Each row was made from one small tree. The marks that hang from a mark follow it in brackets, in alphabetical order. Every link used is in the known rows. Write each row's tree.
Known rows
U[F[G K[T[E[H]]]] Q]: [  2   0   0  13   5   3  15  10  13 -18  -7 -18  -4   6 -23  23  -7  25
  -6  12   9 -17 -19   1  -5 -17   3  15  -2  22  -3  22]
Z[N[F]]: [ -4  11  -7   0  -9  14  -4   0   5  -5   1   2  -1   5 -15  10 -10  10
  -7   2   2 -26 -14   5 -23   0  -4   6  15   0 -16 -17]
N[F]: [  0  10  -6   1  -2  11   4  -1  10  -6   5  -5  -1   2  -6  12 -15   3
   4   4  -5 -27  -7   1 -17   3  -7   4   9  -3  -8  -6]
M[D F[G K[T] R]]: [  8  -4 -10   2   8  10   9   1   6   3   8 -25 -16  20 -22  16  33   3
 -26  18 -20 -30  -7   3  13 -16   2  19 -20   6  12   3]
N[F[G M R U[Q]]]: [  0  13 -16  -3  -9  10  19   4  -5  -3   9 -24 -11  10  -4  34   5  19
   9  17  -8  -8 -22 -19  -1   7  -8  13   1  -2 -32  13]
E[T]: [-10   1   4  11  -1  16   0  -4  11  -3   3  -4  -6   5  -9   4  -7  -5
   2   9  -6 -18 -13  13 -10  -1   1   4  -1   0 -10  -9]
M[D F[G K[T] U]]: [ 12   8 -11   3   5   7   4  -4   0  -2  14 -28 -28  17 -17  22  31   0
 -26  15 -23 -38  -7   7   9 -19   4  19 -14  11   5  -8]
K[T[E[H]]]: [  1   5  11  14   2   3   6   1  10  -1  18  -3   5   0 -15   3 -14   0
 -11  11  -4 -28 -14  27  -3 -14   1  10   2   4  -3  -1]
Y[J P]: [ -5   5  -7   2  -6  22  14 -11  15  -4  12 -13   4  -1  -8  16  -6  -2
   5   1   6 -26 -14  13 -12 -11  17 -11  -5   5 -11   4]
U[F[K M R] Q]: [ -5   0 -13   5  -3   5   8   4  17  -8  -8 -11  -4  14  -9  30   3  15
  -1   9   4  -5 -10 -13  -2   5  -9   7  -1   0 -16  32]
Y[P]: [ -6   5  -5   1  -2  17   6 -10  13   2   2  -9   6   3  -4  12  -9  -1
   4   4   1 -24 -10  10  -8  -5   9  -6  -2   1  -6   0]
N[F[K R U] Z]: [  5  17 -18 -12  -3   2  13  10   3  -1  13 -14  -7   9 -20  26   5   1
  -8   5  -8 -10 -15 -30  -9   5 -10  -4   7   8 -26   5]
T[E]: [  7   8   3   1  -3   9   5 -10   4   3  10  -4   0  -9  -3   4 -16   1
   8  13   0 -26  -6  17  -7  -5   3   2   6  -2  -6   2]
N[F[G K[T] R] Z]: [ -6   5 -20 -10   1   4  23  18   1  -7   7 -18  -4  10 -29  25  14  14
 -14  12  -6 -16 -13 -29   0  -7  -8  12  -8  12  -7  14]
M[D F]: [ 16   8   2   1  11  18  -3 -11  14   4   5 -12 -15  10  -7   5   2  -9
 -10   7 -19 -36  -8  25 -12  -5   2   5   6  -7  10 -13]
G[F[K[T] R U[Q]]]: [-14  -3 -14  12  -2   0   4  12  -4  -2  -1 -10  -5  16  -4  20   9   8
 -22  17  -1 -14  -6  -3  10 -10 -11   8  -9  16 -10  12]
U[F[G K[T] M]]: [-10   1 -16   8  -6   2   6   3   6 -15   1 -22 -18  11 -17  32  16  19
 -12   9  -4 -27  -4  -8   2  -5   0  23 -16   4  -3  22]
G[F[K[T] M[D] R[J]]]: [ -6 -10 -19   3  -1  12  14  -5 -14   6  15 -23 -17  19 -19  18  17   2
 -36  12 -11 -26   9  20   9  -7   1  17 -19  -2  -1  19]
N[F[G K[T] R[J]] Z]: [-10   0 -25 -18   3  11  33  14 -11  -7   2 -22  -3  10 -29  24   7  10
 -12   7   2 -13  -7 -22   0 -10   1  11 -10  11 -13  13]
C[T[E]]: [  0   9   6   7  -3  15   7  -3   4   9   4  -2 -15 -10  -8   2 -14   8
   1  12  -5 -31 -16  18  -3  -7   2   5   6   3 -11   2]
Y[J]: [ -7   4  -2   5  -2  12  10  -7   7  -7   9  -8  -2  -3  -3   9  -8  -6
   6   2   1 -25  -9  15 -12  -6   7  -4   3   0 -11  -3]
M[D F[U[Q]]]: [ 15  14   1   2  12  17   1  -8  11   2   0 -12 -16  10   1  12   1  -6
  -6  11 -16 -27 -15  20  -8  -9  -2   3  11   0  -4 -11]
J[Y[P]]: [-13   4  -4   4  -5  18  -2 -12  20  -3   9  -9  11   6  -3   6  -5   3
  10   8   0 -24  -4  17 -12  -2   7 -11   4   2 -10  -3]
J[Y]: [-14   4   1   6  -1   8  -7  -9  14  -6   7  -4   7   2   1   0  -8  -3
  10  10  -5 -23   1  18 -11   2  -3  -4  12  -2 -10 -10]
F[G U]: [ -5  10  -3   1  -2   4   8  -7 -10  -1   1 -19 -10   0   0  17   1   1
   9   9  -7 -18 -12   0  -1  -1   5   5   1   2 -16 -13]
T[E[H]]: [ 11   8  11   7   1   5   6  -7   9   1  13  -9   2  -3 -12   3 -21  -2
   2   7  -4 -21 -16  21 -12  -1   4   0  13   3 -12  -2]
D[M[F[G K R U[Q]]]]: [ 10   4 -15  -1  -9   5  12   0   4   1   5 -33 -14  17  -5  29  15  15
  -7  17  -8 -12 -18  -7   9   0 -11   7   1  19 -25  13]
C[T[E[H]]]: [  4   9  15  13   1  10   9   0   9   6   7  -8 -13  -4 -16   1 -20   5
  -4   6  -9 -24 -26  22 -10  -3   3   3  13   7 -17  -2]
D[M[F[G K]]]: [ 10   3 -13  -1 -10   8   5  -8   7  -5   7 -34 -18  12 -11  21   8  10
 -10  10 -12 -29  -5   4  -3   2  -5  10   2  15  -8   9]
E[H T[K]]: [  2   2   8  13  -2   7   6   1  24 -15  19  -9  -5   6 -20   2 -19 -13
  -7   8  -7 -11 -14  19 -22  -3  -2   0   3   8 -15 -10]
K[T]: [-17   1   0  10   3   5   1   1   8  -2   4   3   3   1  -3   5  -3  -3
  -8  10  -4 -30  -3  18   2 -12  -4  11  -6  -1   2  -6]
U[F Q]: [ -7   3   1   6   8  12   2   3  18 -10 -22   2   2   2   2  16 -19  10
  11   3  10 -16 -13   4 -16  -2  -5   0  12   0  -3   6]
R[F]: [-10   2  -5  -3  -4   7  -1  -2   3  -4  -4  -4  -1   2   1   1 -24  -3
  -4   7   1 -25  -1  13 -10   2   2   3   1 -11   0  -9]
G[F[K R[J] U[Q]]]: [-10  -5 -18  -3  -2   8  16   0 -19   0 -12 -18  -6  13  -1  20  -7   2
  -7   9   7  -3   0  -3   0  -3   1  -3   1  12 -23   9]

Write each row's tree
[-12  -9  -7  -6   8  18  24   4  -4  -5 -33 -15   3   6  -3  21 -11  15
  17   5  18  -3 -16  -6  -6  -4   7   3  -1  -2 -12   9] | U[F[G R[J]] Q]
[-15   2 -13  13  -1   1   0   8  -5 -10  -2 -11 -10  12  -3  20   0   7
 -21  13  -2 -22  -1   5   2 -13  -9  10  -3  21  -5   9] | G[F[K[T] U[Q]]]
[ 19  14  -2  -2   6  14   3 -12  -1   4   6 -27 -26  11  -7  16  15  -3
  -5  11 -23 -31 -17  11  -6  -7   8   9   2  -3  -2 -20] | M[D F[G U]]
[ -7   8  -4   6   2   9   0   1  -6  -3  -8  -9  -8   5   9  14 -15   4
  -1   9  -2 -16 -11   8 -12   0  -6  -1  13   7 -12  -3] | G[F[U[Q]]]
[ 18  -1  -8  -5   7  13   9  -7   3   4   3 -30 -19  18 -19  16  25   0
 -14  14 -20 -22  -8  -2   3  -4   6   8  -8   4   3   1] | M[D F[G K R]]
[-16  -7  -9  10   5   3   7  14  20  -9 -14   2   6  13 -11  21   5  14
 -11  11  11 -14 -10  -8   6 -13 -11   9 -10   9  -1  20] | U[F[K[T] R] Q]
[ 19  25 -22 -14  -1   7  20  -4  -6  -6  26 -38 -33   7 -27  36  16   8
 -11   8 -24 -20 -12 -17 -11   5  -4  11   4   4 -22  14] | N[F[G K M[D] U] Z]
[-10  12 -12  -1  -9   6   3  -3  -2  -6   5 -12 -11   5   7  17 -19   4
  -2  12  -1 -16 -10  10  -4   4  -4   8   3 -10 -21   6] | R[F[M U[Q]]]
[  1  17 -13 -15   4  10  25  13  -3  -4  -3 -18  -5   4 -11  28  -3  14
  11  11  -2  -2 -30 -28 -10   2  -9   0  12   7 -27   5] | N[F[G R U[Q]] Z]
[  1  13 -25  -4 -23   3   7   1 -12  -2  17 -26 -18  17 -24  35  25  21
 -14  12  -8 -13 -18 -23  -2   6  -1  16  -3   5 -43   3] | Z[N[F[G K M R U]]]
[ -1   2 -10 -11   3  18  21  -1 -12   3 -16 -25  -8  14   1  20   2   2
   8  12   0  -7 -19  -2   2  -8  10   5   1   2 -20  -7] | M[F[G R[J] U[Q]]]
[-14  -6 -23  -5 -15  17  14 -16   6   1  18 -25   6  17 -14  19   9   4
  -1  10   2 -11   6   6   2   2  12  -5 -11   3 -29  21] | F[K M R[J[Y[P]]]]
[  0   3 -16  12  -5   2   2  -1  -7   8  26 -22 -25  20 -15  24  30   3
 -39  18 -23 -27  -2   9  12  -4  -8  17 -17   0  -8  13] | G[F[K[T] M[D] R U]]
[ 12   9   9   9  -3   5  13   0  16  -3  19  -8 -13  -9 -19   0 -25   0
  -8  13  -6 -24 -18  23 -15  -8  -1   0   9  12 -16   1] | C[T[E[H] K]]
[-14  -7 -25  -9 -15  18  21 -16  -4  -3  13 -38   0  16 -16  25  16  12
   6  13   1  -7   3  -3   5   2  18  -2 -16   6 -30  22] | F[G K M R[J[Y[P]]]]
[  8   6  -9   4   1   6   5 -16   4  -1  20 -19 -18   5 -15  16   9  -5
 -13   9 -18 -25   7  15   0   1  -2   9  -3  -2  -7  14] | F[K M[D]]
[ -4   5  -4  -1  -3   2  12  -2 -10   7   1 -17  -4   4  -1  17  10   2
   8  13  -7 -11 -17  -8   7   0   4   3  -4  -3 -21 -10] | F[G R U]
[ -2  -2 -19   1 -13   6  11   0   2   8  18 -21 -10  22 -12  20  19   0
 -28  12  -7 -28  -4  14  15 -10  -7  12 -13   9 -19   3] | D[M[F[K[T] R[J] U]]]
[-12  -4 -21  -9 -12  13  19 -13  -8   1   7 -33   3  14 -13  22  16   6
   7  12   4  -7  -2  -8   6  -6  20  -9 -13  13 -32   2] | F[G K R[J[Y[P]]] U]
[-15  -2 -22  -3 -11   1  23  -2 -22   1  15 -29 -13  13 -15  29  25   4
 -13  15  -6 -13  -1  -5  22 -10   8  21 -25   2 -27  12] | F[G K[T] M R[J] U]
[ -3   0  -9   1   0   5   6  -1   5 -13 -15 -20 -12   6 -11  24   1  13
   4   4   3 -19  -5 -14 -10   0   5   6  -2   8  -3   8] | U[F[G K]]
[ 18   5  -6   1   8  13  -1 -12  13  -1   7 -18 -18  14 -14  10  10  -9
 -17   7 -19 -33   0  14  -8  -6   3   5   2   4   7  -3] | M[D F[K]]
[  6   8  -3   1   3  12  11 -16  -5   1  14 -26 -19   2 -10  17   8   2
   0  11 -19 -25  -5  17  -2   2   4  14  -3  -9  -6   4] | F[G M[D]]
[ -2  -4 -10   1  -1   3   9   3   5  -5 -15 -19  -6  11 -14  26  11  15
   3   8   3 -11 -11 -23  -1   2   3   5  -8   3  -8  11] | U[F[G K R]]
[ -8  -2 -10  -3  -4  12   9  -3 -21  11  -5 -15  -7  11   2  12  -6  -4
  -6   5   0 -14  -7   7  -4   2   5  -4   0  -6 -20 -10] | G[F[R[J] U]]
[ 16   0 -15 -11   4  14  19 -10 -14   8   3 -36 -23  19 -17  21  25  -5
 -12  11 -15 -19  -7   1   7  -9  15   8 -10   3 -13  -8] | M[D F[G K R[J] U]]
[  4   4 -10  -7  -1  12  24 -15 -22  13  14 -31 -19   7 -10  22  17  -2
   1  12 -14 -13  -9  11   9   0  10  11 -11 -14 -25  -2] | F[G M[D] R[J] U]
[ -9  15 -25   3 -21   2   3   4 -10 -11  21 -21 -22  15 -26  34  24  23
 -25  12  -7 -28 -12 -10   0  -8  -2  29  -9  10 -29   1] | Z[N[F[G K[T] M U]]]
[-14   1 -15   0 -14  13   0  -9 -14   5  14 -23 -10  17   1  15   3   3
  -2  12  -7 -15  -1  14  -6  11   2  -2   4 -10 -31  -2] | G[F[M R[J[Y]] U]]
[ -9  -5 -14  -4  -7  16  11  -5 -16   7   0 -20  -8  12  -1  15  -7   2
  -8   7  -3 -14  -1  12  -6  10   4   5  -2 -11 -16  10] | G[F[M R[J]]]
[  9   1 -11  -1   0   5  16 -11  -6   4  16 -32 -18  10 -18  23  24   4
 -10  16 -18 -14  -2  -2  10   3   2  13 -13  -2 -12  17] | F[G K M[D] R]
[  9  11  -5   0  -2   7  14 -11 -10  12  19 -28 -20   8  -9  23  23   2
  -2  17 -22 -15 -15   5   9   4   2  11  -9 -14 -20   0] | F[G M[D] R U]
[-10  -3 -10  -5  -5  12  17  -9  -8   7   6 -14   1   6  -4  15  -4  -4
   2   7  -2 -11  -2  11   2   5   5   6  -5 -14 -22   8] | F[M R[J]]
[ -3   9 -15  -4 -16  14   7   2  -6   0   8 -18  -9  13 -20  25  10  23
  -6  11  -5 -16 -21 -10 -10   8  -1  16   2  -7 -29   0] | Z[N[F[G M R]]]
[ 18   9   6   4  -4   1  10  -4  16  -8  25  -9   1  -8 -14   2 -28  -7
  -1  13  -1 -20  -8  22 -18  -6   1  -3   9   6 -12   0] | T[E[H] K]
[-14   7 -17   7  -5  -2  14   1  -7 -12  11 -23 -16   8  -7  33  15  11
  -9  19  -7 -16  -5  -3  15 -11  -4  23 -13  15 -20  20] | F[G K[T] M U[Q]]
[  8   9   1   4  -7   9  11  -2  11   1  16  -2 -16 -16 -11   1 -21   3
  -2  19  -2 -30  -8  18  -8 -12  -1   3   2   7 -10   6] | C[T[E K]]
[ 15   8  -2  -3  11  16  12  -3   1   7  -3 -24 -15  15  -4  19  16   3
  -1  17 -16 -16 -25   4   3  -8   1   7   1   0  -8  -7] | M[D F[G R U[Q]]]
[-15 -11 -15   0  -3  13   2  -1  10  -3   7 -13   3  24 -14   6  16  -2
 -17  14  -4 -25   7  13   5 -13   4   7  -9   7  -6  -1] | M[F[K[T] R[J[Y]]]]
[ -3   0 -15  -2  -9   1  15  -5  -7  -1  10 -29 -11   9 -12  26  16   8
  -2  14 -10  -9  -3 -15  10   7   2  12 -12   1 -21  20] | F[G K M R]
[  5   4  -2   7   8  15   8  -2  19   1  -3  -8  -7  10  -7  22   3  11
  -1  10  -5 -15 -17   9  -5   3  -9   7   2 -14  -7  19] | U[F[M[D] R] Q]
[  6  12  -6   7   2  14   2  -9  -6   1  10 -20 -23   9   2  21  -2   4
 -11  12 -16 -22  -9  21  -9   3  -8   7   8  -3 -11   8] | G[F[M[D] U[Q]]]
[ -7   1  -8   1   0  11  13   5   7  -6 -16 -18  -6   8  -3  29   2  23
  12  11   3  -6 -21 -11  -4   5  -3  10  -1  -7 -15  22] | U[F[G M R] Q]
[  2  27 -15 -10  -1  10  14   6   5  -9  13 -13 -13   2  -7  30 -12   8
   3   6  -8 -13 -21 -11 -19   7 -13   4  19   0 -30  14] | N[F[M U[Q]] Z]
[-13  -5 -18  12 -10   2   2   5  -2   0  14 -18 -12  18 -13  21  16   9
 -30  15 -11 -23   1   1   8   1  -8  16 -15   3  -5  23] | G[F[K[T] M R]]
[-19  -2  -8  -5   0  12  18  -6 -13  -2  -7 -18   6   7   3  12  -1   6
  22  16   7  -1  -7   4   3  -4   6  -4   6   4 -32  -6] | F[G R[J[Y]] U[Q]]
[ 20  12  -7   1   4   7  -3 -12   8   2  13 -21 -24  15 -12  15  16 -10
 -19   9 -23 -33  -5  10  -4  -7   2   5   2   4  -3 -11] | M[D F[K U]]
